Each row comes from the steps of one path. Every step used is in the known rows, and no mark comes twice. Write the path behind each row, first mark first.
(in the rows, 128 means zero)
Known rows:
kizi > bafid > rorem: [137 104 131 136 112 137 125 122 125 140 126  92 130 143 114 132  84 133
 134 123 113 120 135 137 142 121 117  93 132 129 109 139 120 148 109 187
 136 139 148]
seravam > gopez: [119 132 106 150 118 117 107 120 132 117 147 119 116 136 143 112 148 115
 117 130 123 132 139 128 115 131 142 139 102 129 116 124 119 134 146 132
 137 156 131]
pibusa > seravam > nikem > zuda: [ 95 118 111 160 136 105  79 139 182 126 136 106 125 182 127 119 165 125
 108 156 122 153 151 150 121 134 126 143  88  88 147 104 131 121 179 163
 150 169 152]
lino > rivu: [143 119 155 112 138 133 145 120 116 123 119 131 120 117 142 129 147 116
 123 147 126 122 115 141 151 114 129 125 142 130 129 140 129 117 113 131
 138  89 119]
kizi > zuda: [114 124 121 137 116  98 127 133 147 140 126 137 143 148 127 134 134 125
 134 133 132 141 130 123 116 131 128 127  97 109 110 121 159 124 142 133
 127 159 111]
seravam > gopez > zuda > sira > mefa: [ 90 137  82 190  92 126  77 114 196 142 151 152 132 146 144  83 125 110
 155 116 106 165 165 122  93 164 153 126  68 118 118  73 151 116 161 132
 126 226 110]
nikem > seravam > gopez > zuda > kizi: [ 74 112  82 180 116  75  57 134 190 134 126 100 116 168 125 111 171  93
 114 144 114 164 184 138 123 170 135 141  45  80 112  81 138 104 192 132
 126 216 158]
rorem > lizo > sifo: [156  95 143 126 152 154 134 125  86 139 158 161 131  98 137 173 107 113
 133 103  95 116 120 125 118 131 121 129 141 158 133 129 119 187 113 144
 121 121 131]
bafid > kizi: [118 128 113 135 130 122 100 122 129 143 120 129 131 143 135 135 119 121
 117 140 127 137 133 135 117 140 113 123 121 115 130 134 132 133 144 109
 124 157 135]
mefa > sira: [134 140 111 139 100 142 134 143 140 132 126 154 131 129 118 122 123 129
 161 113 123 121 135 125 128 129 129 128 119 145 131 117 138 127 124 129
 134 148 118]
nikem > zuda > kizi > bafid > rorem: [105  86 125 152  98 115 100 125 164 155  97  88 140 153 107 113 116 132
 141 144 108 136 146 138 141 157 128  75 102  93 119 127 136 122 130 174
 141 175 156]
kizi > zuda > gopez: [105 120 104 147 115  94 126 142 162 149 139 140 133 165 109 126 152 117
 136 130 142 143 147 115 120 134 128 132  63  87  90 109 155 115 163 142
 142 178 121]
kizi > bafid > nikem > seravam: [ 98 112  83 160 124 140  80 157 153 131 142 107 132 180  95 118 127 136
 119 135 122 141 201 152 129 132 117 122  98 104 102 137 128 149 151 140
 140 177 142]
gopez > seravam > nikem > bafid > kizi > zuda > sira: [ 42  98  91 201 137 112  58 146 188 152 122 148 144 195 102 135 122 121
  99 145 135 191 193 155 102 123 130 105  42  96 104 105 161 129 213 135
 120 247 166]
rorem > bafid > kizi: [122 112 126 136 133 133  90 141 119 135 124 112 129 146 136 137 120 123
 133 138 121 136 129 153 137 135  99 104 115 123 117 144 102 166 134 125
 130 155 141]
rivu > lino: [138 128 146 112 139 130 153 124 122 127 112 128 125 112 133 126 137 108
 130 135 128 116 119 141 146 127 128 121 146 132 138 132 130 129 117 120
 142  91 124]
lizo > rorem > bafid > nikem > seravam: [119 131 114 146 155 144 100 158 122 120 139  87 152 176 114 125 150 137
 129 128 113 138 155 158 153 120 102 104 107 130 108 146 104 199 137 139
 135 130 181]
pibusa > seravam > nikem > bafid > kizi > zuda: [ 64 100 100 175 149  93  70 151 165 150 138 112 129 195 107 153 141 111
 106 160 132 178 174 165 126 114 124 124  51  84 114 115 152 143 209 152
 145 230 167]
lizo > rorem > bafid > kizi > zuda > nikem > seravam: [100 115 102 163 143  96  80 177 157 150 116 106 148 200 108 152 159 106
 146 148 124 158 161 152 132 121  88  93  57 101  87 140 143 170 170 138
 131 203 182]
sifo > lizo: [136 131 139 119 151 129 142 118 113 122 142 128 121 113 139 150 126 137
 134 109 117 128 133 125 120 119 122 117 129 151 125 132 116 154  98 137
 125 110 137]
bafid > nikem > seravam > gopez > zuda: [ 85 147  65 186 128 104  49 124 171 132 167 101 136 198 136 103 158 104
 100 142 129 159 206 151 117 158 131 156  57  82 103  94 127 138 196 137
 141 208 139]
zuda > nikem: [128 125 127 142 126 132 119 149 140 134 139 137 118 144 113 131 146 110
 141 130 143 136 156 134 125 117 131 132 110 117 113 132 134 114 144 139
 138 152 138]
gopez > zuda > kizi > bafid: [ 96  79 124 150 107 104  84 146 187 158 118 116 119 138 112 126 127 106
 154 130 112 143 173 139 144 155 136 107  93  81 111 108 147 108 149 152
 134 190 140]
nikem > bafid > kizi > zuda > gopez: [ 70 107  86 162 133 101 102 142 151 174 130 136 139 175  94 142 137 107
 133 146 148 155 171 137 134 133 124 100  45  84  85 117 155 132 184 123
 149 221 142]
sifo > lizo > rorem: [147 139 149 109 167 128 162 116 102 124 137 120 135 106 140 156 133 137
 145 100 101 119 115 116 133 109 121  98 143 166 133 142 119 180  85 139
 124  84 170]
zuda > gopez: [118 124 113 138 125 123 127 137 145 138 142 132 118 145 109 122 147 119
 130 125 139 129 146 123 130 133 127 133  93 108 106 116 127 118 145 138
 145 147 138]
sifo > lizo > rorem > rivu > lino: [180 138 190  86 189 129 199 102  69 115 106 113 125  78 151 158 154 112
 147 115  90 115  97 137 171  97 131  88 172 177 148 153 130 178  59 120
 139  21 177]
lizo > rorem > bafid > kizi > zuda > nikem > seravam > gopez: [ 93 116  80 184 133  85  58 170 159 142 135  98 137 208 123 136 179  93
 136 149 118 164 173 153 120 125 101 106  30 103  77 137 134 175 187 144
 139 229 183]
zuda > kizi > bafid > rorem > rivu: [142  84 161 137 120 121 128 122 114 133  96  86 115 127 108 129 115 121
 140 129  97 140 135 147 166 125 139  87 125 122 114 143 140 126 108 171
 133 136 176]
sifo > lizo > rorem > bafid > nikem > zuda > gopez: [122 132 123 142 163 142 114 136 134 142 166 104 152 171 128 127 171 139
 157 111 113 132 159 143 146 133 112  81  86 118  98 144  95 209 119 158
 163 127 175]
pibusa > seravam > gopez > zuda: [107 125  90 161 118  80  68 122 168 128 159  98 108 162 138 112 159  95
 108 139 119 145 168 143 120 148 132 154  65  89 121  81 126 124 185 160
 150 199 144]
gopez > zuda > nikem > seravam: [ 96 129 100 167 133 102  78 154 185 146 135 119 124 183 108 137 150  93
 132 146 141 149 192 142 132 141 115 141  69  85 109  93 143 103 179 145
 133 193 147]
nikem > seravam > gopez > zuda > kizi > bafid > rorem: [ 82  91  86 188 102  84  54 128 187 145 125  64 119 183 112 115 128  97
 122 139 101 155 191 148 139 162 124 108  46  82  93  90 131 123 173 192
 134 231 177]
seravam > nikem > zuda > sira: [ 85 123 113 173 129 139  84 127 186 136 128 150 150 165 131 106 146 142
 120 139 128 167 145 135 103 146 141 122  99 106 138 106 140 116 161 137
 131 169 131]
pibusa > seravam > nikem > bafid > rorem > lizo: [117  98 137 165 167 149 108 127 106 137 156  89 120 164 105 161 105 111
  98 127 108 152 142 168 150  99 125 122 100 140 128 120 114 179 167 215
 143 155 189]
pibusa > seravam > gopez > zuda > kizi > bafid: [ 85  73  87 173  96  75  50 147 201 139 145  89  92 158 111 110 163  87
 128 134 102 153 197 151 128 159 142 131  47  67 105  87 137 114 188 173
 155 238 161]
gopez > zuda > sira > mefa: [ 98 134 106 169 101 137  98 122 192 153 134 162 145 139 132  99 105 124
 165 115 112 159 153 120 108 159 140 116  93 117 131  78 161 112 144 128
 119 198 107]
zuda > gopez > seravam > nikem > bafid > rorem: [ 83 111 124 186 149 130 105 135 157 135 144  85 118 195  89 133 120 111
 101 136 137 148 183 154 156  99 128 107  59 112  99 109 110 135 184 207
 146 182 210]
gopez > zuda: [118 130 126 138 128 111 106 120 157 146 135 125 134 141 141 130 123 109
 135 130 127 135 144 129 138 144 126 129 111 103 128 101 137 119 145 140
 130 150 122]
pibusa > seravam: [125 120 115 128 126 108 113 138 137 121 135 111 114 140 114 127 142 125
 113 133 125 133 142 140 123 127 121 139 108 110 133 111 128 127 150 145
 141 149 147]

Write each row's path:
[ 52  95  83 186 146  89  69 159 180 159 151 115 120 213  88 144 160 102
 108 154 142 179 193 159 128 115 122 128  16  63  92 102 150 132 228 162
 161 249 175]
pibusa > seravam > nikem > bafid > kizi > zuda > gopez
[ 76 132  64 187 115 103  55 123 187 134 141 129 131 170 127 101 146 112
 109 131 125 168 183 132 102 164 131 137  53  97 109  69 137 115 185 129
 126 217 135]
nikem > seravam > gopez > zuda > sira
[104 111 124 153 141 145 123 156 130 143 136 130 118 142  95 143 138 108
 148 138 151 137 177 149 151 107 142 109 100 124 105 134 129 124 153 136
 149 169 152]
zuda > nikem > bafid
[107  69 137 179 128 140  82 130 164 160 122 101 137 167 122 136 117 114
 130 131  87 155 139 149 133 146 133 101 100 109 127 134 135 149 148 210
 137 171 166]
seravam > nikem > zuda > kizi > bafid > rorem > lizo
[117 123 138 139 140 144 139 113  98 142 126  93 139 136 110 141  91 130
 127 131 131 127 135 146 162 112 126  87 122 139 118 131 117 150 124 164
 137 140 160]
nikem > bafid > rorem
[ 95 111 109 158 144 140  95 150 131 159 130 131 121 156  99 149 130 101
 137 149 147 148 183 156 138 119 128 103  92 113 108 143 133 131 168 119
 145 196 157]
zuda > nikem > bafid > kizi
[110 129 102 174 118 104  78 133 174 143 165 125 113 165 140 118 162  79
 136 134 137 148 183 139 121 139 142 149  68  93 101 101 134 110 180 155
 146 202 133]
seravam > gopez > zuda > nikem
[132 109 140 140 153 163 141 113  76 152 136 109 138 128 112 159  81 115
 123 117 111 129 120 145 154 115 128  96 127 160 120 137 118 178 126 176
 132 127 156]
nikem > bafid > rorem > lizo
[169 140 172 102 181 126 173 106  76 115 123 116 127  96 144 161 145 132
 145 108  90 128 106 123 155  99 131  94 154 173 139 148 128 175  71 133
 125  58 183]
sifo > lizo > rorem > rivu
[ 91  82 137 175 114 121  83 133 186 150 112  85 138 178 117 118 125 128
 133 145 106 154 153 149 141 143 133  92  94  89 122 129 134 122 151 198
 139 182 169]
seravam > nikem > zuda > kizi > bafid > rorem
[133  82 145 162 153 145 134 137  90 172 165 142 148 143 103 193  94  95
 149 113 117 138 156 145 135 106 127  91  89 140  90 130 143 191 142 196
 137 186 158]
kizi > zuda > nikem > bafid > rorem > lizo > sifo
[102 119 130 164 139 119  96 143 167 112 133 118 117 169 127 129 137 120
 100 137 122 146 159 142 122 109 129 144  99 120 131 118 125 122 168 161
 121 152 166]
gopez > seravam > nikem
[108 125 104 155 140 143  79 160 132 116 147  95 138 183 110 118 143 136
 121 136 129 145 174 165 141 132 103 123  94 115 100 137  99 174 151 136
 136 157 150]
rorem > bafid > nikem > seravam
[125 134 125 137 176 144 113 148 108 114 154  86 146 162 125 147 147 146
 136 107 101 137 161 156 146 112  96  93 107 151 106 152  91 223 108 147
 132 113 191]
sifo > lizo > rorem > bafid > nikem > seravam
[168 106 174 115 135 138 164 110  90 128  96  89 116 116 126 133 105 106
 136 138 102 114 119 154 182 110 127  85 162 142 123 150 129 145  83 169
 151  77 155]
kizi > bafid > rorem > rivu > lino
[ 76  93  65 188 106 118  50 158 173 126 143  96 116 183  97  96 168 117
 111 136 111 161 221 156 115 151 139 129  54  88  88 130 127 136 183 138
 143 226 163]
zuda > kizi > bafid > nikem > seravam > gopez
[ 68 106 117 195 139 101 105 141 174 147 142  96 134 215  88 140 126 110
 107 140 141 159 185 147 144 100 129 108  28  94  81 103 139 133 199 213
 144 213 193]
kizi > zuda > gopez > seravam > nikem > bafid > rorem
[102 126 100 146 119 115 111 130 167 148 128 130 135 161 115 110 160 123
 133 144 139 131 148 121 129 154 128 121  80  88 117 106 131 110 157 134
 153 161 129]
nikem > zuda > gopez
[ 96 144  67 175 126 122  71 131 143 114 160 104 130 186 124  98 163 122
  92 139 129 153 190 148 108 139 130 153  73 108 104 123 118 146 178 125
 138 186 145]
bafid > nikem > seravam > gopez
[122  83 177 154 137 121 122 119 152 138  81  81 126 151 127 120 148 100
 137 162  94 149 137 169 181 131 143  82 123 102 137 139 143 123 124 182
 153 120 179]
seravam > nikem > zuda > kizi > bafid > rorem > rivu > lino
[ 69 107 113 178 155 126  72 142 156 137 124 113 120 179 114 145 124 110
  94 153 127 160 186 161 137 109 125 113  80 115 127 126 123 139 192 139
 128 198 188]
gopez > seravam > nikem > bafid > kizi
[140 123 175 143 164 129 149 111 105 154 114  94 122 141 117 146 128  66
 151 153 136 136 159 173 209 110 141  87 119 115 117 120 139 127 132 169
 162 121 171]
gopez > zuda > nikem > bafid > rorem > rivu > lino
[100 128  79 177 131 133  59 154 135 107 165  87 126 190 125 102 164 123
 108 139 124 150 186 166 128 135 119 134  68 117  90 133  91 179 170 141
 144 185 151]
rorem > bafid > nikem > seravam > gopez
[143 122 147 118 172 133 122 129  96 132 132 104 136 125 151 163 124 134
 149 108  94 128 117 141 140 116  90  75 129 160 123 160  94 216  92 138
 126 110 183]
sifo > lizo > rorem > bafid > kizi
[129  91 128 184 155 146  95 116 104 167 192 123 126 144 129 174 104  65
 141 111 106 135 183 154 143 125 138 105  77 134  96 106 112 191 161 206
 147 206 171]
seravam > gopez > zuda > nikem > bafid > rorem > lizo > sifo
[ 69 138  57 202  98 114  59 128 210 136 141 138 133 171 129  87 132 113
 139 129 105 174 186 125  91 169 137 128  42 112 116  62 152 115 178 128
 120 245 125]
nikem > seravam > gopez > zuda > sira > mefa
[100 136  88 159 123 130  92 128 166 151 155 130 147 188 112  96 166 126
 124 142 147 142 178 136 123 157 133 130  78  72 107 118 129 127 173 131
 162 172 127]
bafid > nikem > zuda > gopez
[147 132 151 125 173 155 131 133  94 120 166 100 146 137 141 145 140 146
 150  94 103 129 139 151 144 106 112  90 133 158 110 164  89 228  92 153
 138  95 175]
sifo > lizo > rorem > bafid > nikem
[111 131 108 158 100 155 119 130 163 133 126 164 139 126 119  97 109 142
 157 114 114 154 137 118  97 143 140 113 110 142 130 105 153 120 127 116
 117 176 113]
zuda > sira > mefa
[ 66 104  89 166 127 120  94 130 146 168 116 158 155 156 103 135 112 130
 128 137 140 173 161 139 109 141 131  88  71 105 102 114 166 136 173 102
 127 222 128]
nikem > bafid > kizi > zuda > sira
[ 94  92 112 163 111 121  66 144 184 158 143 114 132 164 111 112 135 110
 144 126 118 154 202 155 139 159 141 118  89  70 102 120 144 126 164 150
 144 199 138]
gopez > zuda > kizi > bafid > nikem
[108 101 142 177 165 155 107 126 117 138 140  97 128 166 112 159  92 106
  95 127 107 145 153 158 147  98 129 114  98 150 124 126 113 172 163 208
 125 153 195]
gopez > seravam > nikem > bafid > rorem > lizo
[108 123  90 176 116  84  59 144 182 134 172 109  97 178 124 118 176  75
 123 139 135 152 196 150 116 138 137 161  48  78 104  84 132 109 202 171
 159 222 153]
pibusa > seravam > gopez > zuda > nikem
[101 112 133 163 154 129 109 131 130 128 147  74 121 175 101 144 116 124
 100 140 128 151 155 169 156  96 126 112  93 122 125 116 113 152 169 203
 150 166 197]
pibusa > seravam > nikem > bafid > rorem
[ 88 124 110 169 135 121  94 138 189 143 142 128 133 185 123 115 169 120
 123 147 138 150 156 131 128 139 134 135  73  85 121 109 128 112 175 156
 152 168 143]
seravam > nikem > zuda > gopez
[ 86 116  95 185 138 101  47 151 170 132 150  72 141 192 127 105 186 101
 131 131 101 166 190 166 149 155 123 113  48  90  97 112 113 177 184 147
 139 201 194]
lizo > rorem > bafid > nikem > seravam > gopez > zuda > kizi
[ 87 104 121 161 156 128  99 152 147 124 147 102 111 164 101 144 144 119
 112 144 128 154 171 165 150 100 136 129  89 116 128 116 121 141 176 165
 150 171 175]
pibusa > seravam > nikem > bafid
[ 67  84  74 184 104  82  46 151 205 142 127  93 108 170 111 114 158  94
 130 143 104 158 205 144 130 166 134 123  40  78  97  91 138 110 182 154
 136 237 158]
nikem > seravam > gopez > zuda > kizi > bafid
[ 78 111 109 182 125  85  92 156 203 133 144 129 123 205 106 127 164 109
 106 137 137 161 178 130 111 116 130 148  34  81  90 100 152 110 202 175
 136 203 160]
kizi > zuda > gopez > seravam > nikem
[145 119 153 119 145 140 136 145 111 124 125 103 138 126 133 138 137 133
 154 118 106 118 105 140 162 111 113  90 137 151 122 148 105 186 105 145
 133  99 167]
lizo > rorem > bafid
[ 96 112 108 166 111  87  76 121 177 139 138 113 117 145 140 107 165  90
 129 131 116 155 162 135 124 163 151 137  68  86 116  93 138 107 177 136
 133 198 141]
seravam > gopez > zuda > kizi
[ 97  77  89 189 114 102  56 126 165 156 137  80 120 172 115 134 118  83
 117 124  82 155 180 145 133 165 123 117  53 101  96  98 134 150 171 203
 131 218 172]
nikem > seravam > gopez > zuda > kizi > bafid > rorem > lizo
[ 85  91  89 185 102 110  45 135 189 149 162 105 122 173 124  97 155  96
 134 127 113 159 214 155 127 163 154 128  64  70  92 115 135 130 182 153
 149 228 140]
seravam > gopez > zuda > kizi > bafid > nikem
[ 86  99  95 168 115  86  70 162 174 145 126 118 127 198 108 129 144 104
 122 145 131 151 170 143 120 137  96 110  29  78  78 114 130 144 188 151
 137 222 158]
rorem > bafid > kizi > zuda > gopez > seravam
[ 87 107  91 173 127  97  61 182 166 148 123 115 135 208 103 145 152 105
 136 158 138 166 179 157 120 134  90 113  43  87  80 132 140 146 183 138
 130 229 149]
rorem > bafid > kizi > zuda > nikem > seravam
[153  92 135 137 126 155 126 119 103 150 136 108 129 132 118 149  74 119
 131 109  94 119 123 136 136 123 117 103 138 148 113 145 122 174 107 199
 130 129 143]
kizi > bafid > rorem > lizo
[110 134 103 159 120  99  86 113 160 138 154 117 122 148 154 114 144  97
 125 132 122 140 155 131 125 149 141 143  85 102 116  96 127 126 162 143
 138 178 124]
seravam > gopez > zuda
[117 105 150 164 170 169 124 118  98 147 150 106 136 151 121 164  90 113
 115 120 110 147 129 156 155 102 134 111 120 155 124 137 117 178 144 199
 133 135 171]
seravam > nikem > bafid > rorem > lizo
[110  77 140 184 171 156 112 132 115 147 174 118 122 165  96 179 100  98
 105 109 103 137 177 153 145 100 121 107  72 142 105 111 100 195 167 222
 138 175 214]
zuda > gopez > seravam > nikem > bafid > rorem > lizo > sifo
[ 88 132  80 170 116 116  75 134 184 142 145 122 140 201 102  90 168 121
 105 147 144 141 202 140 116 154 129 131  53  68 107 106 129 119 191 140
 154 189 152]
bafid > nikem > zuda > gopez > seravam
[ 67 113  45 205 105 126  25 138 199 143 167 122 133 198 111  91 138 117
 114 126 120 171 235 151 103 164 135 128  49  81  86  89 134 139 192 146
 144 245 135]
kizi > bafid > nikem > seravam > gopez > zuda > sira
[115 110 113 188 145 137  89 117 122 167 173 107 123 164 123 149 116  65
 131 124 121 147 177 156 148 128 144 117  68 122  92 109 123 160 177 202
 151 200 162]
seravam > gopez > zuda > nikem > bafid > rorem > lizo
[171 104 155 129 151 157 141 102  70 142 157 132 143 109 136 173  78 119
 125  97  90 115 107 131 124 126 110 113 147 163 131 131 112 199 102 183
 119 115 151]
bafid > rorem > lizo > sifo
[ 96 128  99 167  90 126 118 137 182 147 125 173 154 146 120 102 115 141
 162 119 117 167 138 113  85 146 143 109  79 123 112 100 181 117 141 122
 116 207  98]
kizi > zuda > sira > mefa
[ 87 122 117 172 132 111  79 135 191 125 120 115 132 183 133 116 151 122
 104 155 122 147 162 141 119 132 130 132  86  99 140 110 130 115 176 158
 131 167 159]
gopez > seravam > nikem > zuda
